Every row comes from one small tree of marks. The marks that hang from a mark follow it in brackets, in alphabetical order. Every link used is in the known rows. Which tree was each row made from?
Known rows:
nimes(dumu luzif(zife)): [ 2.09 -0.13 -1.64  1.65 -0.63 -2.44  2.86 -2.15 -2.66 -1.31 -2.64 -0.40
  5.14  2.20  2.88 -1.11  0.04  1.30  0.29 -0.54  0.07 -2.07  2.62]
nimes(dumu): [-0.10  0.18 -0.38 -0.45  1.31 -1.82  2.22 -0.48  2.82  0.19 -1.15  1.81
  4.34 -0.46  2.11  0.75 -1.55 -0.60  0.08  0.20  1.89  0.02  0.03]
nimes(dumu luzif(zife zupa)): [ 2.53 -2.36 -1.22  1.02 -1.64 -2.63  3.35 -3.39 -0.44  1.16 -1.42  0.47
  4.45  2.30  2.10  0.14  0.29  0.14 -1.81 -3.15 -0.75 -2.24  0.51]
dafa(luzif nimes(dumu)): [-1.92  2.10  0.22 -0.09  1.51 -1.02  1.38  1.50 -1.23  1.47 -2.87 -1.82
  5.63 -3.63  6.82 -1.12 -1.42 -1.60  0.24  1.80  2.50 -3.68  7.14]
nimes(dumu luzif): [ 0.01  0.62 -0.15  3.27  0.23 -2.56  1.09  0.67  0.61 -0.29 -2.30  0.07
  2.89  1.92  5.26 -0.53 -3.09 -1.19 -0.31  0.04  0.35 -1.94  3.96]
zife(dumu(luzif)): [ 0.67  1.27  1.22 -1.36 -1.99 -4.10 -0.93 -0.55  3.08  0.00  2.81  0.58
  0.68  0.30  2.41  1.79  0.81 -1.49  3.10  0.39 -1.21 -2.42 -0.92]
dafa(nimes(luzif(zife zupa(dumu)))): [ 0.30 -5.25 -0.54 -0.69 -4.47 -1.65 -1.01 -1.86 -4.24  0.72 -4.01 -0.79
  2.40  0.48  1.36 -0.73  0.99  4.07 -1.64 -6.48  0.46 -2.97  0.76]
zife(dumu(luzif parat(zupa))): [ 4.03  2.70 -1.89 -0.33 -2.75 -6.45  0.79  4.38  0.79 -0.49  6.23 -0.12
 -1.40 -3.15 -2.11  4.26 -0.22 -2.79  1.63  0.09  0.83  2.77 -3.36]
luzif(zife): [ 2.03 -0.60 -1.26 -1.35 -0.48 -0.31  1.38 -2.08 -2.68 -1.01 -0.44 -0.31
  2.43 -0.18 -2.68 -0.18  2.50  2.60 -0.18  0.13 -0.33 -0.47 -2.20]
dafa(luzif(zupa)): [-0.69 -1.59  0.77  0.03 -1.94  1.06 -1.13  1.41  1.21  2.18  0.25 -1.35
  0.05 -0.12  2.11  0.61 -1.81 -2.59 -0.95  0.36 -0.97 -3.77  1.76]
zupa(dumu luzif): [ 1.25 -4.10  2.26 -2.02 -2.01 -4.79 -2.08  0.39  1.39 -3.80 -2.30 -0.77
  2.01  2.82 -2.00  1.59 -2.93  2.44 -1.13 -1.01  1.47  1.44 -1.30]
zife(dumu(parat)): [ 2.28  1.74 -3.68  1.22 -0.57  0.94  1.59  1.73  3.16 -1.65  4.28  1.59
 -3.14 -3.11 -0.81  0.47  2.38 -2.59  2.77 -0.79  0.02  2.38 -1.87]
dafa(nimes(dumu(luzif(zife) parat))): [ 0.92  1.78 -0.98 -4.98 -0.57 -3.82  4.38  0.55 -3.13 -1.19  1.53  0.17
  7.31 -3.68  0.47  2.23  1.44  0.27  0.80 -0.83  1.80  1.00 -0.55]
zife(dumu(parat(luzif))): [ 2.27  1.45 -3.16  1.65 -2.01  0.57  1.10  1.65  3.11 -2.53  3.87  0.41
 -5.64 -2.46 -4.24  2.84  1.81 -1.03  2.13 -0.90 -0.62  1.66  1.49]
zupa(dumu(parat) luzif(zife)): [ 4.25 -3.81 -2.10 -3.17 -2.47 -3.48  0.62  1.50 -0.66 -6.66  0.62 -0.89
  2.49  1.16 -5.97  2.29 -0.39  3.62 -0.59 -1.63  2.35  4.69 -3.85]
zife(dumu): [ 1.69  0.79 -1.24  1.28 -0.13 -0.75  0.43 -1.14  3.03  0.21  0.58  1.47
 -0.75 -1.01  1.30 -1.35  2.68 -0.18  2.88 -0.02 -0.78 -0.28 -0.54]
zupa(dumu(parat) luzif): [ 1.85 -3.24 -0.98 -1.92 -1.68 -3.42 -1.01  4.22  1.78 -5.98  1.69 -0.40
 -0.38  0.70 -3.29  2.71 -3.09  1.04 -0.37 -2.26  2.33  4.40 -2.21]
luzif(zife zupa(dumu)): [ 1.39 -5.73 -0.43 -2.87 -2.99 -0.61 -0.72 -2.14  0.61 -1.03 -1.66  1.43
  2.88  1.16 -3.46  2.81  0.79  3.63 -1.66 -5.00  0.51 -0.28 -6.07]
luzif(zupa(dumu)): [-0.66 -5.76  0.77 -1.79 -2.34 -0.07 -2.19  0.16  3.38  0.17 -0.59  1.82
  0.17  1.36 -0.52  3.11 -2.01  0.73 -1.79 -5.03  0.74 -0.57 -4.50]
dumu(parat(zupa(luzif))): [ 5.30  0.97 -2.04  0.23 -1.73 -6.50  2.54  3.51 -2.26 -1.41  3.53 -1.93
 -1.26 -1.91 -6.13  1.88 -2.39 -1.29 -2.49  1.27  2.82  6.55 -1.39]
dafa(luzif(zife(dumu(parat)) zupa) nimes): [ 3.28  0.42 -4.41 -0.21 -3.33  1.61  2.54 -0.36 -2.25  1.71  2.93 -1.10
  0.65 -5.31  0.55 -1.24  5.50 -1.28  1.27 -1.38 -0.07 -1.55  1.34]
parat(luzif zupa): [ 2.15  0.98  0.28  1.04 -1.91 -4.16  0.81  0.70 -1.86  0.92 -1.34 -1.66
 -2.20 -1.38 -6.56  3.54 -2.15  1.38 -2.35  0.96  0.49  1.83  2.44]

Which tree is each row?
[ 2.64  0.26 -3.21 -1.31 -1.80  0.73  3.00  0.85 -2.70 -3.35  2.24 -1.07
 -1.88 -1.56 -7.55  3.61  1.95  2.29  0.09 -0.20 -0.23  2.37  0.56] | dumu(parat(luzif(zife)))
[ 4.76  2.65 -3.88  2.98 -2.03 -3.02  2.22  2.69  0.59 -0.41  3.58 -0.31
 -5.43 -4.44 -6.67  3.97  0.66 -0.75  0.97  0.02  1.32  3.85  0.42] | zife(dumu(parat(luzif zupa)))
[-0.40 -3.24  1.77 -5.50 -3.02 -4.20 -2.61  0.15 -1.14 -3.60 -1.17 -0.39
  5.79  2.94 -1.59  4.00 -0.49  3.96  0.48 -1.74  0.51 -1.81 -3.75] | zupa(dumu(luzif(zife)))
[ 1.55 -0.82 -0.72 -5.55 -2.01 -3.86  4.37 -1.49 -0.94  2.05  3.24  0.86
  6.23 -3.55 -0.10  3.73  1.22 -0.65 -1.27 -2.99  1.37  0.44 -2.01] | dafa(nimes(dumu(luzif(zife zupa) parat)))
[ 4.51  1.10 -4.97  0.08 -0.42  0.99  3.04 -0.26  0.15 -2.24  3.56  0.91
 -0.25 -2.91 -3.27 -0.44  5.52  0.42  3.00 -0.65 -0.31  2.74 -3.99] | luzif(zife(dumu(parat)))
[ 2.56 -2.82 -0.13 -2.34 -4.03 -0.48  2.00 -4.81 -0.60  1.54  0.58 -0.02
 -0.05  0.56 -6.88  3.29  2.19  2.89 -2.38 -2.35 -1.70 -1.07  0.00] | parat(luzif(zife zupa))
[ 0.45 -2.98 -0.94 -4.83 -3.39 -2.30 -1.64  3.48 -1.12 -5.78  2.24 -0.45
  3.41  0.77 -3.04  5.39 -0.79  2.54  0.78 -2.21  1.26  1.02 -5.88] | zupa(dumu(luzif(zife) parat))
[ 2.35 -2.39 -0.78  1.02 -3.46 -0.84  1.06 -3.06 -2.88  1.05  0.00 -0.60
  0.78  2.17 -0.39 -1.23  1.72  0.74 -2.35 -3.18 -1.95 -2.56  0.10] | nimes(luzif(zife zupa))
[-1.17  0.88 -0.12  1.77  0.43 -3.22  1.88 -0.06 -2.40  1.79 -3.77 -0.60
  3.88 -1.66  6.94 -2.41 -1.69 -0.53 -0.38 -1.62  1.48 -3.04  7.03] | dafa(nimes(dumu luzif))
[ 0.24 -3.49 -2.64 -2.39 -3.28  1.62  0.16  3.28 -2.95 -1.20 -0.19 -2.01
  2.14 -4.48 -0.26  1.95  0.80  2.04 -0.96 -3.99  2.11 -1.25 -0.08] | dafa(luzif(zife zupa(dumu(parat))) nimes)
[ 2.72 -0.86 -2.98  1.38 -3.40  0.53  2.01 -0.27  5.08  0.67  5.66  1.95
 -6.36 -2.50 -4.91  3.74  1.74 -2.16  0.80 -3.21 -1.50  1.45 -0.52] | zife(dumu(parat(luzif(zupa))))
[ 2.36 -1.96 -1.57 -4.50 -3.79 -1.67  1.66  0.29 -0.66  0.23  5.67 -0.05
  1.70 -0.14 -4.05  4.14  1.38 -1.19 -0.72 -2.58 -1.19  0.50 -5.88] | dumu(luzif(zife zupa) parat)
[ 7.25  2.01 -6.46  1.58 -1.31 -3.07  3.55  0.77 -2.27 -1.05  3.60  0.04
 -0.79 -4.52 -5.42  0.94  4.51  0.43  1.19  0.36  1.64  4.34 -4.75] | luzif(zife(dumu(parat(zupa))))
[ 6.20  3.42 -4.89  3.50 -2.92 -4.19  3.86  1.02 -7.50 -0.03  1.50 -2.61
 -0.92 -5.08 -1.01 -2.72  4.91  1.01  1.11 -2.29  1.65  1.86  1.96] | dafa(nimes(luzif(zife(dumu(parat(zupa))))))
[ 7.38  0.29 -3.39 -0.83 -1.95 -3.91  3.82 -1.29  0.03 -4.12  3.50 -0.34
  0.02 -1.15 -4.84 -0.92  4.39  0.09  1.69  0.58 -0.53  3.98 -2.97] | zupa(luzif(zife(dumu(parat))))
[ 0.99 -1.15 -0.66 -2.46 -0.52 -0.97  3.78 -2.77 -2.55  3.04 -2.68 -0.70
  7.37 -3.32  3.43 -0.27  1.66  0.29 -1.42 -0.09  1.04 -3.59  3.76] | dafa(luzif(zife zupa) nimes(dumu))
[ 1.40  0.52 -0.78  0.26 -1.36 -1.13  1.32 -2.08 -7.21  0.57 -3.12 -2.99
  2.74 -0.40  2.48 -3.74  2.99  2.63 -0.59 -1.98 -0.59 -2.34  4.89] | dafa(nimes(luzif(zife)))
[ 2.00  0.50 -1.18 -4.15 -2.56 -2.07  1.34  2.12 -2.30 -2.65  4.33 -0.86
  2.50 -0.11 -2.98  3.46  1.85  0.35  1.26 -0.01 -0.38  0.37 -3.45] | dumu(luzif(zife) parat)
[ 4.37  2.02 -1.74 -3.04 -2.94 -5.85  2.43  3.03 -5.09 -1.28  4.32 -2.61
  2.16 -2.17 -5.93  4.80  0.31  0.45 -0.75  0.43  1.28  3.16 -4.77] | dumu(luzif(zife) parat(zupa))
[ 4.69 -2.15 -2.29 -0.81 -2.75 -1.18  1.65 -5.33  2.17  1.42  1.59  1.63
  1.10 -0.24 -2.69 -0.70  5.44  0.18  1.08 -2.48 -2.28 -0.77 -3.84] | luzif(zife(dumu) zupa)
[ 7.54  0.54 -3.32 -1.53 -0.80 -8.51  5.62  0.44 -2.94 -2.28  1.79 -1.55
  4.95 -2.02 -6.52  2.64 -0.57  0.83 -2.54  1.97  3.37  6.76 -2.31] | nimes(dumu(parat(zupa(luzif(zife)))))
[ 3.57  0.12 -1.33 -0.02 -2.56 -1.12  1.72 -4.13  0.78 -1.34 -0.36  0.32
 -0.96 -0.85 -4.78  0.83  4.57  3.44  2.27  0.37 -1.43 -0.76  1.90] | parat(luzif(zife(dumu)))
[ 5.18 -1.14 -4.75 -0.94 -2.82  1.15  3.16 -1.95  1.67 -0.18  4.25  2.35
 -1.06 -2.42 -3.78  0.82  5.31 -1.00  1.44 -3.92 -1.29  2.02 -5.17] | luzif(zife(dumu(parat)) zupa)
[ 6.30 -0.30 -1.13 -1.32 -1.68 -5.25  2.76 -4.60  0.30 -1.64  0.29 -0.45
  2.68  0.71 -2.73 -2.12  4.72  1.24  1.45  1.46 -1.26  0.89 -1.41] | zupa(luzif(zife(dumu)))
[-0.59 -2.67 -1.93 -0.14 -2.26  0.51 -1.14  4.49  1.69 -5.19  0.87  0.44
 -3.82 -0.66 -5.31  5.92 -2.97  2.24 -0.23 -3.18  1.39  2.23  0.33] | zupa(dumu(parat(luzif)))
[ 1.95  1.76 -1.47  0.05 -1.57 -0.64  1.80 -1.52 -3.46  0.42 -1.67 -2.62
  3.14 -4.17  3.09 -3.71  5.39  1.47  3.00  1.94 -0.28 -3.81  5.03] | dafa(luzif(zife(dumu)) nimes)
